Known rows, with every way that one mark hangs from another:
(k_725 (k_821 k_27 k_272)): [-17 -10  -7  26 -54  12  43  22  -7  35 -56  36  -5  80  14  48 -60   1
 -44 -30  39  11  17 -61  55 -19   6 -42 -56  10   4  -8 -20  -6 -15 -49
 -53 -28 -22  30  58  50 -29  -7  -2  34 -50 -17  -4  26  13]
(k_526 (k_635 (k_272 k_821) (k_988 k_259))): [ 25  36   9 -19  -5  20  -1 -27  23   1  20 -46  -8 -31  19 -26   4 -47
  13  17  -4   5 -15  71  19  18   6  89 -19   1 -18  19  46  29 -43   4
 -10  25  18   1 -37 -71  35  -4 -26 -36  22   7  37 -27 -30]
(k_725 (k_821 k_27)): [ -9 -38   2  14 -26  31   6   4 -18  42 -47  22   2  65  12  44 -31 -13
 -49 -33  17  10   1 -14  69 -21   0 -43 -34 -11 -32 -18  -2 -20 -23 -46
 -47 -23  -6  26  15  21 -33  -7 -46  27 -25 -39  15  18  28]
(k_272 k_526 (k_821 k_725)): [ 18 -26 -16  25  10  -5 -65 -11 -52 -46  34  -9  11  -4 -10  10   3  65
  -5   0  -4   8  -4 -60  -4 -10   2 -82  18 -32 -26 -26   9 -31   9  -2
  38   1  16  -7  15 -23 -42 -58   7  27  12   0   1 -17  -9]
(k_725 (k_821 (k_27 (k_988 k_259)) (k_272 k_526 k_635))): [-45  -2 -21  16  10 -36  20   9  17  11 -36  44   6  30   8  -5  30 -36
 -14 -19   5  26  -7 -46  31 -39  28 -73 -27  -2   9   0 -25 -46  14  48
 -13  -6  27   0  29  13  12  60  44  15 -24  35 -36  -6 -45]
(k_272 k_635): [ -1 -38  34  -4  46   3 -48   8   2  70  -3 -13  19   7 -52  -1 -29  21
 -21 -17   4 -28  -3  75   6  23 -10  29  45 -10 -61   2  40  14  51 -19
  -4 -39 -36  13 -48 -11 -10   5 -11  57  38 -22  25 -30  22]
(k_988 k_259 (k_635 (k_272 k_821) k_526)): [ 27   7  -2 -57 -20  41   2 -13  52  -7  36 -28  22 -85  58 -30  31   6
  61  20  16 -61  43  45 -22  10  -9  61 -23 -25  39  22  80 -19  29 -56
   8  44 -21 -29 -50 -21  63  -1 -48  24  -7 -17 -10 -35  -5]
(k_988 (k_635 (k_272 (k_821 k_27)) k_526)): [ 13 -16  11 -68 -53  35  25   1  33  -2 -12   2   1 -80   3   5  -5  27
  42   6   4 -39  63  30 -19  34 -12  48 -12  -5  86  -1  50  39  27 -80
  -4 -17 -62  28 -16  25   8   1 -80  -2   9  10  -2 -15  19]
(k_725 k_821): [ 27 -34  13  28 -16  33 -27  -8 -13  42  -3   6  25  60   6  32 -49  -1
 -35 -26  23 -20 -15  -7  53  -9  14 -41 -21  -6 -66 -16  16 -32 -20 -39
 -41 -12   3  24 -16 -11  -3 -27 -53  38 -39 -57  23   3  12]
(k_27 (k_821 k_725) (k_988 k_259 (k_635 k_272 k_526))): [ 58   4 -12 -34  21  -1  -1 -29  40 -28  30  26 -30 -26  30 -11  62 -20
  55  36 -39   9 -18  25 -42 -22   0   9  14  42  17 -32  -4  -4  15   7
  26  57 -11 -31 -66  18  86  44 -43 -27 -22 -13   0  22  20]
(k_526 (k_272 (k_821 k_27))): [-13   8   6  34  -2  22 -15  11 -49  -9   1   2  17   3   9  19 -23  42
 -45 -28   4  11  18  -1  14   9   4   8  12 -38 -29  53 -23  20   1 -75
 -71 -45 -20   5  55   9 -74 -22   3  -3 -13   9   7  -3  19]
(k_635 (k_272 k_526 (k_821 (k_27 k_988)))): [-32  -4  31   7 -15 -17  -3  23 -26   0  -4  22   6 -29 -12  31 -14  41
  12   8 -18 -11  32 -30   8  -5   6 -27 -14  -2  40 -22 -18  28 -14  30
 -85  -4  -5   8  29  47 -29 -13  -7 -25  14  65   6 -17 -15]
(k_821 (k_272 (k_635 k_988))): [ -1  19  29  -3  16 -11  -3  32  18  66   3  -6  11  24 -60   4 -65   2
 -12  -6  15 -48  -2  45  -4  29   0  37  19  32 -14  -5  -2  38   0  17
 -17 -47 -16  23 -14 -10  22 -15   4   4  25  -6   3 -10  -3]
(k_988 k_259 (k_635 (k_272 (k_821 k_27)) k_526)): [  3   1  -8 -75 -41  38  30  -9  46  -1  -4 -14   6 -86  69 -23  43 -15
  51  13  11 -41  53  29 -20   9 -24  58 -34 -43  64  22  64  -7  26 -64
  17  34 -27  -7 -15   1  47  22 -48  11   0  -5 -14 -25   3]
(k_821 k_27 (k_272 k_526 (k_635 (k_988 k_259))) k_725): [-47  10 -52 -21 -16 -54  35   4  -7 -24 -18  16 -16   3   2 -22  16 -20
  10  11  17  24 -12 -53 -43  10  -5 -21   4  12  48  14 -38  -2  10  43
  70   6  36   6  52  -2 -27  19  88   5  21  14  -9   9 -35]
(k_988 k_259 (k_635 (k_272 k_526 (k_821 k_27 k_725)))): [-26   0 -70 -45 -14   1  39 -27  10 -27   7  -3   1 -46  54  -3  43 -26
  58   6  24   0  25 -51 -56   6  -1  30 -18 -42  45  36  33 -40  27 -22
  55  43   8 -32  -2 -32  -4  -4  27  25  -5  10 -19  -5 -37]
(k_821 (k_272 k_526 (k_635 k_988))): [-17  -4  18  -2  11 -32  -5  20  13  32  21 -11  14  -7 -53 -18 -32  17
 -12  16  23 -60  -1  10 -29  18  16  -9  31  26   4   1  -2   8  11  53
   3 -34  -5  30  21  -4 -10 -11  20   6  32  13  -5 -30 -16]
(k_821 k_27 (k_272 (k_526 (k_635 k_988))) k_725): [-15   3 -22  25 -63 -36  44  -9  -1 -66 -55  17 -47  18 -15  -7  -8   7
 -25  16  -4  21 -12 -63 -31  29   4  -4  28  40  44  12 -46  42 -11  39
  67 -14 -11  49  63  31 -70  19  50 -16 -10   8 -10   9   8]
(k_272 (k_526 (k_635 (k_988 k_259))) (k_821 k_725)): [  16   -1  -19    2    9   -6  -43  -42   -8  -70   32  -48  -12  -31
   11  -53   65  -23   -3   19  -24   32  -30  -13   -3  -15   18  -20
   15  -33  -45   11   35  -42  -18   51  109   21   60   -6  -13 -107
   -2  -13    7  -18   29    5   25  -17  -44]
(k_272 k_526 (k_635 (k_988 k_259)) (k_821 k_27)): [-67   7   1 -37  37 -21 -28  -5 -19   4  12 -35   9 -63  -9 -48  56 -50
  -2  -5 -20  13   2  44   2 -13   4 -30 -16 -66   1   7  58 -44  27  34
  44   1  75 -29   4 -76   8   2  10 -13  63  51   1 -46 -57]
(k_526 (k_272 k_821)): [ 20   4  15  54  25  27 -40  13 -40  -2  45 -22  25   5   4   7 -41  47
 -33 -19   8 -13  13   9   5   9  14   3  24 -35 -58  51 -11   9  -1 -58
 -66 -42 -19   5  23 -14 -42 -47  -2   5 -23  -5  17  -2   6]

Rows:
[ 53  20 -29 -28  17 -20 -28 -32  12 -33  21 -21 -41 -12   9 -34  37   7
 -12  36   7  32 -16  36 -19 -14  -3 -23  -1  28  27 -29   7  11  39 -15
  61  32  18 -13  12  -6  72  34   9  -3  15  -5   6  16 -11]
(k_27 (k_821 (k_272 (k_635 k_526 (k_988 k_259))) k_725))
[ -1 -38  -8 -22 -18   9  22  -5  42  31  17  -6  19 -43  -8   4 -52   3
  38  15  21 -98   4   3 -73  34  13  53  47  20   2  25  38  19  21   5
 -15   1 -60  27 -43  15 -14 -12 -34  33   0 -24   9 -26  10]
(k_988 (k_635 (k_272 k_526)))
[  5  14  25   0 -23  29  30  21   3  56  22 -30  20   8  24   5 -53 -37
  47  26  22 -54 -36  40  14  15 -21  63 -22  14 -15   7   0  25 -62  25
 -63  60  28  -8 -42  -1  30 -39 -17 -32  10 -43  40  -7  11]
(k_635 k_272 (k_988 k_259))
[-19   3   6  25 101 -35 -23 -14  15  11  17  -1 -13   0  -4 -27  41 -11
 -30  13 -19   0 -22  11  -3 -45  20 -41  18   2 -36 -29  -3 -30  46  69
 -17  14  -1 -45 -15  28  57  62  49  28   4  54 -35  -9 -26]
(k_27 (k_821 (k_272 k_526 k_635)) (k_988 k_259))
[-21  12   6  38 -15  -2  46  35   3  30 -46  47   7  97  23  31  -9 -34
 -25 -32   7  29  -9 -55  67 -34   2 -48 -56   8 -12 -20 -45 -28 -34  12
 -75   7  14  -3  35  44   6  28  22   9 -64  -6 -39  39   3]
(k_725 (k_821 (k_27 (k_988 k_259)) k_272))
[-30 -22  29   4   5  10  34  36  40   0 -32  10  22 -28  28 -33  42 -32
  17 -14 -35 -33   4  27 -22   2   4  43  33  -1  10  36 -34  -8   7  16
 -17   4 -29   7 -15  53 -21  65 -14  -8 -15 -23 -16   6  49]
(k_821 (k_27 (k_988 k_259 (k_635 (k_526 k_272)))))
[ -7   0   3  27  -1  -5  25  -6  47 -10   2 -39  -4  -9   9 -43  -9 -18
 -25  32  30 -50 -30  -9  -6   4  16  31  23  13 -32  20   0   2  -9  65
  25   3 -10  26  16  -2  -4  25  30  17 -12 -14  -8 -29  -7]
(k_821 (k_272 (k_526 (k_635 (k_988 k_259)))))
[-31 -16 -19   3  14   6  46  28  -5  12 -49  30  -3  51  -3  23  33 -61
  33 -34 -45  40 -26 -18 -15  12 -21  23  12   6 -21  -5 -42 -31 -11  35
  49  13   0 -28 -40  22 -18  25  30   1 -13 -23 -30  46  47]
(k_821 (k_27 (k_988 k_259 k_635)) k_725)
[ -8  -5  14   7  28   9 -43 -33   6 -30  36 -63   7 -46   8 -61  42 -33
 -19  19 -21 -12 -26  30  17 -16  26   0  11 -40 -59   2  62 -48  -6  53
  55   6  48   0 -22 -91   1  -6 -17  -3  36  16  15 -45 -35]
(k_272 (k_526 (k_635 (k_988 k_259))) k_821)
[ -7  -5   4  12  -9   9 -22   2 -67 -21 -26   7  -5  36 -15  46 -12  34
 -17 -30 -15  58  18 -30  37   4 -29 -39 -10 -32   3 -20   2  -3  -6 -56
   8 -21   1 -23  31  -8 -55 -40   2   9   4   9  -2  23  26]
(k_272 (k_821 k_27 k_725))
[ 44   9 -25  29  16  12 -15 -29 -33  -2   9  13 -34  60  -6  47 -42  45
 -42  -2  25  32 -14 -37  -5  -2 -11 -38  13  32 -24 -34 -26  23   8 -40
   0   8 -48  -5  26  56  -2 -18  27  34 -29 -12  -8  48  31]
(k_27 (k_821 k_272 k_725))
[-15   0  12  -4 -24   3  26   9   5  24  32 -30  26 -22  27 -21 -27 -20
  43  39  19 -79 -40  11 -25   4  -1  25 -12   7   4   6  10   1 -36  62
 -51  71  36   7 -12   4  29 -33   2 -33  16 -26  41 -36 -14]
(k_635 (k_272 k_526) (k_988 k_259))
[ 64  28  25 -40 -75   6 -27   3 -13 -49  47 -13   0 -47  -9   4  -9  60
  51  42  -4  -6  21  18  -9  29  -3 -10 -21  30  80 -28  -3  60 -49 -25
 -10  24  37  22   0  -2  49 -53 -69 -80  26  -5  51  -5  -3]
(k_635 (k_272 (k_821 k_725)) k_526 k_988)
[ 38   6 -12   2 -27  19 -22 -15 -37 -10  23   1  -7  18  -3  46 -50  59
  31   2  13  21  19 -24   4  19 -21  -2 -14   7  13  -9  -3  42 -19 -58
 -41   5  -7  -6   4  -1 -11 -70  -7  -4  -6  -2  23  10   3]
(k_635 (k_272 (k_821 k_725)))
[-10  -9  -9 -23  20 -20 -44 -14 -48  -8 -24  16 -12   8 -50  14  14  21
 -19 -35 -22  82  26  13  13   9 -21 -19   8 -39  11 -10  21  -3  38 -61
  42 -52  10 -19  10 -48 -42 -11  11  23  47  29  -1   4 -12]
(k_272 k_635 (k_821 k_27 k_725))
[ 41  12 -10  -8  39 -14   7 -20  40 -39  20  21 -22  -1  20 -14  65 -10
  16  22 -33  18  -7   0 -22 -37  11 -17  22  41  16 -32 -23 -25  33  16
  56  39 -22 -30 -33  39  70  50   2   1 -38 -10 -46  39  17]
(k_27 (k_821 k_272 k_725) (k_988 k_259 (k_635 k_526)))
[ -21   13   14   40  -14  -41   50   57  -28  -12  -63   66  -12   87
  -39   64  -39   32   -6  -27  -18   45   -6  -84   12   12  -26  -17
   11   53   20  -32 -100   37  -30   19  -28  -18  -40    3   41   94
  -55    7   60    5  -28   12  -28   61   48]
(k_821 (k_27 k_988) k_272 k_725)
[  0   0 -34   5  -2 -14  -1 -13  30  10  22  -4  19  10  13 -36   4 -41
 -13  13  43 -29 -14 -22  16 -27  35 -57 -34  -3 -14  10  19 -53  11  35
  17   9  58   9   2 -53  43  -2  25  14 -12 -11  -9 -19 -70]
(k_725 (k_821 (k_272 k_526 (k_635 (k_988 k_259)))))
[-29  17  -8  49  -6 -26  65  49 -21  -6 -64  46 -12  91  10  29  -1   6
   7 -24 -21  40 -15 -81   8  -3 -34  -8  -7  23  13 -16 -92  -1 -18  38
 -18   7  -2 -22  34  80 -28  25  83   5 -40  -6 -38  55  35]
(k_821 (k_27 (k_988 k_259)) k_272 k_725)
[ 29  26  16  25  13  22 -31 -16   4 -25  37 -46  -1 -18 -21 -40  -2 -13
 -34   3 -19  16  -2  67   3  21  41  73  40  -1 -60  65   7  45 -31 -11
  -8 -55  14  31 -15 -71 -28 -10 -39 -51  10  11  40 -14 -13]
(k_526 (k_272 k_821) (k_635 k_988))
[-14  12   1 -43  14 -16 -29   2 -41   3  -1   3  -7   0 -63   8  18 -18
  -2 -32 -30  87  17  48  14  15 -13 -21 -12 -24  17 -17  14  13  -7 -17
  44 -38  49 -10  -8 -85 -19 -29  -9 -37  63  41  11  15 -22]
(k_272 (k_635 k_988) (k_821 k_27 k_725))
[ 32  -7  47  -7  28  11  -2   8  48  11  12  18 -16 -20 -29   8   8  19
  -9   0 -31 -27   5  41  -7 -15  19   3  32  57  14 -51 -13  26  19  24
 -14 -19 -71   2 -38  65  61  50 -59   8 -20   6 -47  19  34]
(k_27 (k_821 k_272) (k_988 (k_635 k_526)))
